Every row comes from one small tree of marks. The marks that hang from a mark follow it in brackets, in alphabetical order. Every link used is in the known rows. Which tree was each row made from?
Known rows
X[H[B]]:  1.64 -0.24 -1.03  2.54  0.46 -0.47  1.57  1.42 -0.72 -0.08  0.84 -0.89 -2.38  1.48 -2.25 -0.67  2.40  1.40 -2.94 -1.42  0.16  2.45  1.01 -1.10  2.94 -0.25 -3.53  0.86 -0.61 -1.53 -1.95
T[C H]:  0.16 -1.47 -0.10  4.72 -1.80 -1.44  1.72  1.86 -1.99 -0.70  3.01 -0.86 -2.50  0.90 -2.57  1.02  2.25  0.12 -1.80 -2.42  1.37 -1.85 -0.10 -2.53  1.96  0.20 -4.36 -0.49 -1.50 -1.21 -2.71
H[X]:  1.59 -1.37 -1.44  1.48 -1.31 -0.58  0.47  1.86 -2.85 -0.65 -0.27 -0.45 -1.41  0.55 -1.75  1.12  1.68  0.11 -2.62 -1.71  1.33  0.80  0.22 -0.95  1.56 -1.76 -3.97 -0.68 -1.73  0.77 -0.87
D[S]:  2.88 -0.54  0.30  1.05 -1.32 -0.19 -0.15 -0.25 -1.50 -1.24 -0.31  0.80 -2.50  0.50 -2.16 -0.21  1.10 -1.83 -1.00 -1.51  0.90  1.54 -0.48  1.00  1.29 -1.16 -1.03 -0.19 -1.69  0.75 -1.48
S[B D R]:  2.95 -0.02  0.32 -0.67 -3.98  0.28  1.12  0.28 -3.66 -0.88  0.58 -0.34 -2.89  2.19 -1.72 -0.06 -0.07 -1.80 -2.62 -2.11  2.00 -0.08 -1.45  0.25  2.29  2.87  0.56 -2.83  0.95  1.26  1.70
S[B]:  1.34  0.69 -0.29 -0.27 -2.95  0.27  1.08  0.89 -1.60 -0.61  0.04 -1.91 -1.00  1.06 -1.14  0.00 -0.67  0.19 -2.46 -0.88  2.79  0.66 -0.70 -0.31  1.83  0.07 -1.22 -1.22 -0.15  1.37  0.94
T[H[B[S[D]]]]:  2.47  0.03 -0.60  3.03 -0.82 -0.99  2.43  1.61 -2.77  0.22  3.11  0.56 -1.69  1.70 -2.67  0.41  2.58  0.56 -3.64 -1.52 -0.09  1.19 -0.38 -1.79  1.94  0.85 -2.61 -1.72 -2.21 -1.20 -2.42
B[S]:  2.38 -0.36 -0.03  0.18 -1.21  0.36  1.81  1.10 -1.26  0.43  0.64  1.15 -1.41  0.33 -2.10  0.22  2.77 -0.69 -2.78 -1.80  1.28  1.38 -0.34 -0.76  1.35  0.58 -1.59 -1.57 -2.23  1.38 -1.03
H[B N T X[C]]:  2.57 -3.54 -4.72  6.21 -0.80 -1.97  0.09  3.32 -5.76 -0.25  2.17  0.28 -1.35  2.86 -1.49  3.23  3.47  2.05 -3.81 -0.35 -0.90  2.08  2.00 -2.63  4.64 -3.12 -5.79 -0.28 -4.19 -1.83 -2.77
X[C H[B[S[D]]]]:  3.11 -0.71 -0.63  4.50  0.02 -0.40  1.95  2.36 -2.52  0.08  2.81  0.84 -3.64  2.99 -1.61  0.26  4.53  1.82 -3.08 -1.46  0.14  0.84  1.30 -1.84  4.74  0.80 -2.83 -0.39 -0.93 -1.68 -2.90
C[T[H]]: -0.28 -2.09 -1.34  2.37  0.51 -1.20 -0.95  0.94 -2.27 -1.06  0.52 -0.73 -1.93 -0.05 -2.95  0.05  2.19  1.25 -0.44 -1.75  1.21 -0.05  0.04 -3.31  1.57 -0.37 -3.64  0.15 -2.04 -2.00 -1.68
T[C H[B X]]:  0.82 -2.38 -1.30  6.19 -1.56 -2.21  2.62  3.50 -3.76 -0.38  3.57 -0.43 -2.46  2.14 -2.38  2.54  3.20  1.93 -2.47 -2.29  0.32 -1.15  0.47 -3.16  2.80 -1.40 -6.06 -0.68 -2.43 -1.71 -3.36
X[C H]:  1.42 -1.03 -0.50  4.01 -0.05 -0.07  0.36  1.38 -1.16 -0.82  1.32 -0.99 -3.48  1.43 -1.53 -0.09  3.15  1.17 -1.91 -1.93  1.24  0.14  1.28 -1.60  4.12 -0.27 -3.89  0.83  0.03 -1.19 -2.09
T[C H[B[S] N X]]:  1.59 -2.47 -2.04  6.68 -1.79 -2.89  3.04  2.66 -3.46 -0.28  5.20 -0.31 -2.57  2.29 -3.48  3.44  4.45  1.68 -4.73 -1.28 -0.36  0.07  0.28 -4.35  3.72 -0.92 -6.77 -1.09 -4.15 -1.41 -3.59
N[H[B[S] T X[C]]]:  2.76 -3.82 -3.14  4.67 -0.84 -0.30  2.30  3.01 -4.48  0.64  1.37  0.54 -1.36  2.52 -0.55  2.10  4.24  0.80 -3.65 -2.39 -0.94  0.76  1.17 -1.70  4.14 -2.07 -4.25 -0.28 -2.49 -1.21 -2.11
B[S[D R]]:  3.78 -0.84  0.49 -0.05 -2.06  0.36  1.74  0.79 -2.94  0.26  1.00  2.31 -2.76  1.18 -2.51  0.33  3.27 -2.36 -2.83 -2.79  0.65  0.85 -1.04 -0.34  1.72  2.76 -0.08 -2.94 -1.36  1.29 -0.37
X[H]:  1.24 -0.37 -0.37  1.85  0.06 -0.28  0.58  0.48 -0.19 -0.83  0.30 -1.37 -2.53  0.33 -2.65 -0.89  1.87  0.23 -2.65 -1.87  1.13  1.43  0.50 -1.04  2.58 -0.03 -3.71  0.58 -0.14 -0.81 -1.21
X[H[B N T[C]]]:  1.56 -2.34 -2.72  5.69  0.00 -1.89  1.05  1.77 -2.11 -0.31  2.38 -0.86 -2.41  1.87 -3.00  1.02  3.22  1.39 -3.94 -1.03 -0.63  1.92  1.70 -2.51  4.45 -0.83 -5.57  0.83 -2.40 -2.70 -2.74
X[H[N T[C]]]:  1.11 -2.57 -2.01  5.21 -0.45 -1.62  0.18  0.93 -1.73 -0.89  1.81 -1.42 -2.51  0.78 -3.33  0.87  2.71  0.14 -3.54 -1.46  0.39  0.89  1.19 -2.42  4.16 -0.57 -5.84  0.71 -1.86 -2.21 -2.03
N[H[B]]:  1.00 -1.17 -1.97  1.48 -0.87 -0.05  2.26  1.11 -0.81  0.19  0.62 -1.56 -0.84  1.81 -0.83 -0.88  1.86 -0.02 -3.80 -1.09 -0.69  2.41  0.51 -0.07  2.08  0.26 -1.71  1.33 -1.11 -0.88 -1.27
X[C]:  1.25 -0.94 -0.60  2.66 -1.18  0.25  0.04  1.84 -2.22 -0.38  0.79 -0.10 -2.18  1.38 -0.59  0.17  2.28  0.39 -1.25 -1.35  1.58  0.09  0.95 -0.71  2.37 -0.19 -1.79  0.01 -1.11  0.14 -1.86

Which tree is each row?
 0.92 -2.84 -2.08  3.23  0.72 -1.66  0.45  2.22 -3.66 -0.35  1.30  0.52 -1.96  0.94 -3.16  1.69  3.76  2.54 -1.32 -1.94  0.17  0.47  0.22 -4.13  2.34 -1.39 -4.97 -0.87 -3.23 -1.89 -2.35 : C[T[H[B[S] X]]]
 1.92 -1.65 -2.97  4.42  0.50 -1.36  0.47  1.10 -1.85 -0.35  1.33 -1.01 -1.83  1.52 -2.96  0.39  2.60  1.20 -4.31 -0.72 -0.79  3.32  1.38 -1.99  4.07 -1.04 -5.17  0.88 -2.20 -2.59 -2.10 : X[H[B N T]]
 2.54 -2.85 -3.18  3.61 -0.51 -1.07  0.77  3.59 -5.36  0.38 -0.06  1.16 -0.60  1.78 -1.37  2.15  2.24  1.10 -2.43 -1.98 -0.33  1.59  1.20 -1.22  2.63 -3.27 -4.45 -1.04 -3.03 -1.10 -1.88 : H[B T X]
 3.00 -1.96 -3.39  3.26 -0.67 -1.14  1.28  1.76 -3.36  0.68  1.97  1.22 -0.33  1.76 -2.48  1.65  3.18  0.44 -4.61 -0.21 -1.10  3.64  0.75 -1.82  3.07 -0.80 -3.28 -1.19 -4.65 -1.00 -2.20 : H[B[S] N T]
 1.87 -2.24 -1.33  5.15  0.20 -0.08 -0.29  2.04 -2.83 -0.50  0.84 -0.19 -3.07  1.32 -1.51  0.62  3.13  0.89 -1.43 -2.52  1.00 -0.20  1.60 -1.85  4.67 -1.28 -4.53  0.42 -0.50 -1.98 -2.29 : X[C H[T]]
 3.75 -0.63  0.89  0.22 -3.09  0.49  0.76 -0.54 -2.00 -1.47 -0.39  0.47 -3.42  1.31 -2.04  0.73  0.50 -2.13 -0.86 -2.95  1.61  0.80 -1.32  0.80  2.34 -0.41 -0.36 -1.45 -0.21  1.72  0.50 : D[S[B R]]
 1.56 -1.77 -2.89  6.09 -0.85 -2.24  1.32  2.21 -3.68 -0.87  3.95 -1.31 -2.15  2.34 -2.47  2.35  3.09  2.22 -4.27 -0.29 -0.31  1.33  0.68 -3.64  3.75 -1.74 -6.35 -0.16 -3.08 -1.87 -3.17 : T[H[B N X[C]]]
 2.84 -3.33 -3.29  5.33 -0.56 -1.00  0.52  4.31 -6.19  0.34  0.77  1.47 -1.39  2.83 -0.52  2.79  3.29  1.91 -1.66 -2.17 -0.15  0.59  1.82 -1.56  3.79 -3.54 -4.66 -0.81 -2.90 -1.44 -2.65 : H[B T X[C]]
 1.76 -2.56 -2.40  5.20  1.32 -1.59  0.44  1.46 -1.90 -0.60  2.81 -0.18 -3.85  2.43 -2.96  1.03  5.63  3.48 -2.83 -0.40 -0.35  1.82  2.07 -4.43  5.52 -0.11 -4.81  0.93 -2.87 -2.80 -3.22 : X[C[T] H[B[S] N]]
 2.40 -2.32 -2.52  2.44 -0.70  0.13  2.44  1.76 -2.38  0.97  0.68  0.19 -0.42  1.65 -1.15  0.41  2.93 -0.29 -3.85 -1.98 -1.09  2.01  0.59 -0.59  2.83 -0.57 -2.29 -0.11 -2.31 -1.13 -1.49 : N[H[B[S] T]]
 1.83 -4.07 -4.15  6.20 -1.46 -2.71  1.04  3.43 -5.24 -0.19  2.39  0.08 -1.32  2.33 -2.31  3.34  3.19  1.35 -4.12 -0.76 -0.91  1.40  1.69 -2.68  3.95 -2.72 -6.36 -0.50 -4.62 -1.67 -2.87 : H[B N T[C] X]
 0.43 -1.52 -1.70  6.09 -1.58 -2.65  2.23  1.80 -2.09 -0.48  4.71 -1.37 -2.29  2.18 -3.04  1.52  2.95  1.29 -3.83 -0.58 -0.31  0.48  0.52 -3.31  2.86  0.28 -5.03  0.01 -3.18 -2.14 -3.47 : T[C H[B N]]
 0.41 -2.60 -2.27  4.80  0.91 -1.39 -1.42  0.61 -1.37 -1.56  1.81 -1.59 -3.87  1.26 -2.89  0.27  4.08  2.40 -2.08 -0.49  0.76  0.72  1.68 -4.00  4.96 -0.16 -5.36  1.66 -1.66 -2.70 -2.36 : X[C[T] H[N]]
 0.57 -1.36 -0.56  5.37 -1.40 -1.75  2.54  2.74 -2.47 -0.08  3.50 -0.42 -2.38  1.97 -2.34  1.19  2.74  1.26 -2.10 -1.91  0.19 -0.73  0.57 -2.44  2.33  0.04 -4.04 -0.34 -1.99 -1.76 -3.35 : T[C H[B]]
 1.62 -1.76 -2.47  3.71  0.13 -1.03 -0.36  0.12 -1.47 -0.97  0.92 -1.51 -1.91  0.30 -3.22  0.25  1.95  0.04 -4.03 -1.05  0.28  2.10  0.84 -1.99  3.67 -0.89 -5.46  0.66 -1.82 -1.93 -1.52 : X[H[N T]]
 3.68 -3.61 -4.17  6.02 -0.87 -1.65  1.04  3.38 -5.82  0.36  2.83  1.64 -1.45  2.81 -1.86  3.95  4.82  1.79 -4.42 -0.65 -0.95  2.13  1.54 -3.10  4.85 -2.89 -5.78 -1.45 -5.14 -1.06 -2.95 : H[B[S] N T X[C]]
 0.67 -3.18 -1.91  3.44 -1.62 -0.33  1.16  1.41 -2.11 -0.13  0.63 -1.14 -1.19  0.93 -1.02  0.30  2.11 -1.20 -2.76 -2.51  0.11 -0.35  0.63 -0.76  2.60 -0.40 -3.15  0.75 -1.21 -1.08 -1.41 : N[H[T[C]]]
 1.80 -3.44 -2.65  3.35 -0.48 -0.63  2.14  2.55 -3.11  0.23  1.51 -0.22 -1.99  2.48 -1.05  1.50  4.69  1.78 -3.21 -1.74 -0.64  0.90  1.11 -2.52  3.80 -1.09 -3.83  0.42 -2.56 -1.13 -2.09 : N[H[B[S] X[C[T]]]]
 2.99 -2.41 -2.56  6.27  0.42 -0.99  1.01  2.06 -2.88  0.08  3.00  0.46 -2.91  2.49 -2.30  1.79  4.76  2.11 -3.90 -0.94 -0.66  1.88  1.96 -3.01  5.83 -0.94 -5.25  0.16 -2.70 -2.42 -3.05 : X[C H[B[S] N T]]
 1.77 -2.13 -1.03  5.68 -1.79 -1.98  3.25  1.88 -2.39  0.00  5.06  0.15 -3.16  2.21 -3.55  2.46  4.49  0.72 -3.89 -1.77 -0.56  0.35  0.07 -3.69  3.30  1.09 -4.83 -1.13 -3.31 -1.37 -3.27 : T[C H[B[S[R]] N]]
 0.96 -2.92 -3.06  3.75  0.48 -2.33  0.20  1.43 -3.45 -0.72  2.16 -0.27 -1.97  1.00 -3.74  1.90  3.88  2.56 -2.72 -0.70 -0.14  1.30  0.44 -4.80  2.96 -1.21 -5.73 -0.50 -4.17 -2.14 -2.47 : C[T[H[B[S] N X]]]
 1.81 -2.36 -2.35  5.83  0.11 -0.95 -0.72  0.98 -2.57 -0.93  2.05 -1.03 -2.95  1.34 -2.19  1.03  3.26  1.00 -3.28 -1.16  0.39  0.95  1.71 -2.51  5.26 -1.15 -5.53  0.92 -1.61 -2.33 -2.32 : X[C H[N T]]
 1.83 -2.22 -1.56  5.02  0.27 -0.99  1.47  2.61 -2.49  0.16  1.35  0.07 -2.55  1.80 -2.22  0.72  3.09  1.32 -2.22 -2.45 -0.05  0.62  1.71 -1.72  3.93 -1.05 -4.71  0.47 -1.37 -2.46 -2.57 : X[H[B T[C]]]
 2.15 -2.29 -3.00  6.50  0.55 -1.19  0.12  1.98 -2.90 -0.44  2.55 -0.52 -2.78  2.48 -1.94  1.22  3.77  2.06 -3.51 -0.73 -0.52  1.92  2.26 -2.69  5.53 -1.29 -5.40  1.03 -2.12 -3.06 -3.09 : X[C H[B N T]]
-0.28 -2.25 -2.21  2.78  0.43 -1.77 -1.31  0.14 -2.08 -1.42  1.28 -1.44 -1.84  0.01 -3.67  0.26  2.29  1.33 -1.79 -0.68  0.69  0.81 -0.05 -3.98  2.02 -0.30 -4.54  0.48 -2.82 -2.25 -1.82 : C[T[H[N]]]
 1.42 -1.26 -2.91  4.72 -0.87 -2.26  1.42  1.60 -2.98 -0.83  3.17 -1.52 -1.57  1.62 -3.14  1.88  2.33  1.70 -4.76 -0.36 -0.37  2.21  0.03 -3.21  2.63 -1.58 -6.24 -0.24 -3.25 -1.66 -2.55 : T[H[B N X]]
 0.94 -3.30 -3.33  4.09 -0.74 -2.00 -1.30  1.61 -3.72 -1.58  1.49 -1.06 -2.38  1.25 -2.33  2.20  3.52  1.79 -2.80 -0.01  0.86  0.91  1.16 -3.63  3.72 -1.73 -5.58  0.25 -3.55 -0.76 -2.00 : H[N X[C[T]]]
 0.96 -2.41 -1.70  4.72  1.59 -0.97 -0.12  2.33 -2.26 -0.55  1.26 -0.43 -3.65  2.26 -1.80  0.13  4.41  3.59 -0.67 -1.51  0.37  0.56  2.27 -3.28  4.66 -0.61 -3.95  1.42 -1.11 -3.04 -2.96 : X[C[T] H[B]]
 1.95 -3.15 -3.86  3.74 -1.34 -1.65 -0.78  1.48 -4.39 -0.92  0.56 -0.52 -0.79  0.61 -2.74  2.42  1.94 -0.23 -4.17 -0.75  0.17  1.83  0.56 -2.04  2.94 -2.85 -6.08 -0.61 -3.69 -0.57 -1.20 : H[N T X]
 2.49 -0.33 -0.71  2.35  0.40 -0.27  2.41  1.49 -0.67  0.29  1.33  0.16 -2.47  1.45 -2.61 -0.11  3.38  1.29 -3.46 -1.65  0.24  2.48  0.74 -1.43  3.13  0.18 -3.40 -0.08 -1.32 -0.92 -1.98 : X[H[B[S]]]
 0.41 -2.40 -2.22  4.86  0.20 -1.54 -0.66  1.82 -3.02 -0.81  2.43 -0.63 -2.60  1.87 -2.03  0.98  3.55  2.69 -1.31 -0.61  0.39  0.35  1.19 -3.83  3.57 -0.43 -3.87  0.62 -2.84 -2.52 -3.03 : X[C[T[H[B N]]]]
 2.20 -4.23 -2.86  4.57 -1.46 -0.91  3.02  3.11 -4.05  0.63  1.69  0.39 -1.36  2.20 -1.23  2.30  4.06  0.31 -3.91 -2.81 -0.95  0.22  1.02 -1.75  3.61 -1.75 -4.60 -0.35 -2.88 -1.13 -2.09 : N[H[B[S] T[C] X]]
 1.57 -3.96 -2.16  4.49 -1.70 -1.24  0.21  3.27 -5.10 -0.41  0.43  0.57 -1.56  0.89 -1.84  2.78  2.47 -0.17 -1.55 -3.03  1.04 -1.45  0.90 -1.73  2.82 -2.63 -5.27 -1.21 -2.66 -0.50 -1.83 : H[T[C] X]
 2.41 -1.73 -2.50  5.94 -0.87 -2.06  2.14  2.19 -3.75 -0.26  4.42 -0.12 -2.31  2.33 -2.74  2.87  4.15  2.19 -4.71 -0.58 -0.29  1.36  0.40 -3.96  3.96 -1.39 -6.26 -1.00 -3.78 -1.46 -3.30 : T[H[B[S] N X[C]]]
 1.51 -2.67 -3.37  5.27 -1.31 -2.05  0.93  2.49 -3.58  0.23  2.33  0.13 -1.05  2.26 -2.07  1.72  2.71  0.78 -3.57 -0.30 -1.02  1.83  1.55 -2.05  3.31 -0.96 -3.91 -0.09 -4.21 -2.07 -2.80 : H[B N T[C]]
 0.61 -2.45 -0.98  4.09  1.23 -0.64 -1.07  1.40 -1.79 -1.08  0.60 -0.70 -3.86  1.12 -1.99  0.02  4.01  2.34 -0.42 -1.88  1.28 -0.43  1.62 -3.27  4.35 -0.44 -4.30  1.23 -0.66 -2.33 -2.17 : X[C[T] H]
